Known rows, with every step that occurs
lada nubud: [-40,-14,22,12,5,-31,11,-7,-6,-2,19,-32,10,32,-3,-1,6,13,-33,35]
nures rutagul filite lada nubud rapo: [-53,-12,8,-11,22,-25,16,10,31,-17,10,-5,37,39,21,19,50,4,-42,74]
gami rapo nubud lada kabe: [-52,-20,81,-17,-46,-46,-44,-13,5,-6,35,-42,-11,19,-10,0,-33,-5,-18,31]
nures rutagul gami rapo nubud lada kabe: [-64,-12,94,-23,-23,-46,-39,-32,10,-23,33,-23,1,0,-16,14,-52,-30,-56,41]
gami rapo nubud lada filite: [-60,-15,72,-30,-28,-24,-2,-1,30,11,41,-39,-7,44,-12,-2,-42,-6,-3,17]
rutagul gami rapo nubud lada kabe: [-59,-27,85,-11,-40,-55,-40,-34,8,-10,41,-38,-15,8,-20,-4,-56,-21,-30,27]
nures rutagul gami rapo nubud lada: [-70,-15,88,-39,5,-37,-18,-32,22,-40,31,-22,3,13,-10,11,-47,-26,-44,43]
filite lada nubud rapo gami: [-50,-27,-13,5,15,-33,0,11,42,-13,24,-42,22,49,33,-21,31,24,-7,38]
rapo nubud lada: [-54,-21,63,-27,-15,-28,-15,-8,4,-17,33,-40,6,30,-11,11,-21,-1,-9,29]
filite rutagul gami: [-45,-10,49,7,-7,-34,0,-28,9,11,59,-10,2,-9,-17,13,-54,-4,-66,34]
rapo gami: [-42,-18,23,10,1,-31,-5,5,16,-7,43,-30,10,26,3,-3,-11,28,-29,17]
nubud rapo gami: [-46,-15,12,-2,15,-27,-8,14,29,-23,40,-33,14,34,16,-10,3,23,-23,17]
kabe lada filite rutagul: [-30,6,45,37,-49,-23,0,12,15,67,51,-12,11,1,-21,17,-38,4,-47,23]
lada filite rutagul nures: [-38,19,58,-6,-13,-17,10,16,15,37,65,-10,4,3,-23,20,-54,-6,-69,26]
rutagul gami: [-49,-15,40,10,0,-42,9,-27,-3,2,45,-15,4,16,-16,5,-38,-1,-48,22]
gami rapo nubud lada: [-59,-22,75,-32,-18,-37,-24,-11,17,-22,33,-43,-9,34,-2,-2,-27,-2,-5,33]
nures rutagul filite lada: [-52,-5,34,-8,-5,-31,12,3,17,9,32,8,32,29,6,37,15,11,-51,65]
nures rutagul gami rapo nubud: [-62,-13,70,-26,18,-36,-10,-31,29,-29,34,-9,4,15,1,8,-46,-14,-56,43]
kabe lada: [-32,-7,40,38,-32,-44,-13,1,-10,25,28,-21,10,17,-11,11,-7,12,-32,28]

Rows
[-72,-8,86,-36,-4,-24,4,-21,34,-7,39,-19,5,23,-18,11,-62,-31,-40,26] => nures rutagul gami rapo nubud lada filite
[-28,19,62,28,-38,-28,-8,22,11,55,55,-10,7,-8,-28,21,-44,-8,-65,30] => kabe lada filite rutagul nures
[-51,-17,0,0,7,-35,10,1,20,0,20,-33,20,50,24,-9,27,10,-15,46] => filite lada nubud rapo
[-46,-19,25,4,-21,-40,10,1,15,21,40,-5,15,38,4,18,12,20,-26,53] => rutagul filite lada
[-52,-1,51,-6,-30,-21,19,3,-1,29,44,-32,9,37,-26,13,-32,-2,-20,8] => nubud lada filite
[-52,-8,70,-28,-33,-7,-3,3,28,25,57,-31,6,14,-21,17,-53,-8,-24,24] => rapo nubud lada filite rutagul
[-41,6,41,3,-24,-13,18,6,18,50,63,-11,8,12,-16,17,-48,7,-52,20] => lada filite rutagul
[-55,-14,67,-14,-16,-24,1,-21,52,26,65,-14,-12,8,-12,-3,-81,-13,-46,25] => lada filite rutagul gami rapo nubud
[-45,-2,43,-8,7,-23,11,5,6,-9,30,9,25,17,-8,38,7,8,-63,54] => nures rutagul filite
[-48,-37,-14,7,13,-33,5,19,52,-18,22,-26,22,47,28,-11,51,26,-10,56] => rutagul filite lada nubud rapo gami
[-44,-27,10,13,-9,-37,17,-1,16,12,20,-15,17,41,6,8,33,18,-22,63] => rutagul filite lada nubud
[-45,-6,58,7,-48,-44,-23,-7,-25,12,38,-35,5,12,-23,15,-21,-2,-35,23] => nubud lada kabe
[-44,-7,31,19,-48,-52,-14,-6,-6,43,45,-20,12,26,1,10,-14,15,-36,34] => filite lada kabe
[-49,-18,70,-11,-44,-38,-36,-8,-8,1,35,-40,4,16,-18,13,-26,-4,-21,26] => rapo nubud lada kabe
[-34,-24,2,39,2,-36,-18,17,27,-16,10,-43,18,27,15,-19,33,18,-15,31] => kabe lada nubud rapo gami
[-55,-9,81,-33,-35,-16,-12,0,42,20,55,-34,-10,19,-13,5,-59,-10,-21,28] => gami rapo nubud lada filite rutagul
[-57,-5,74,-7,-32,-29,6,-21,28,27,63,-23,-13,4,-27,3,-76,-22,-48,22] => nubud lada filite rutagul gami rapo
[-53,-22,-4,-6,28,-23,7,20,54,-30,15,-12,39,37,31,7,54,17,-35,68] => nures rutagul filite lada nubud rapo gami
[-53,4,96,-42,-23,-20,-19,10,39,9,59,-32,-13,9,-19,8,-65,-22,-40,35] => gami rapo nubud lada filite rutagul nures
[-55,-22,94,-13,-47,-46,-49,-33,20,-1,55,-32,-18,-18,-21,3,-71,-25,-49,40] => filite rutagul gami rapo nubud lada kabe
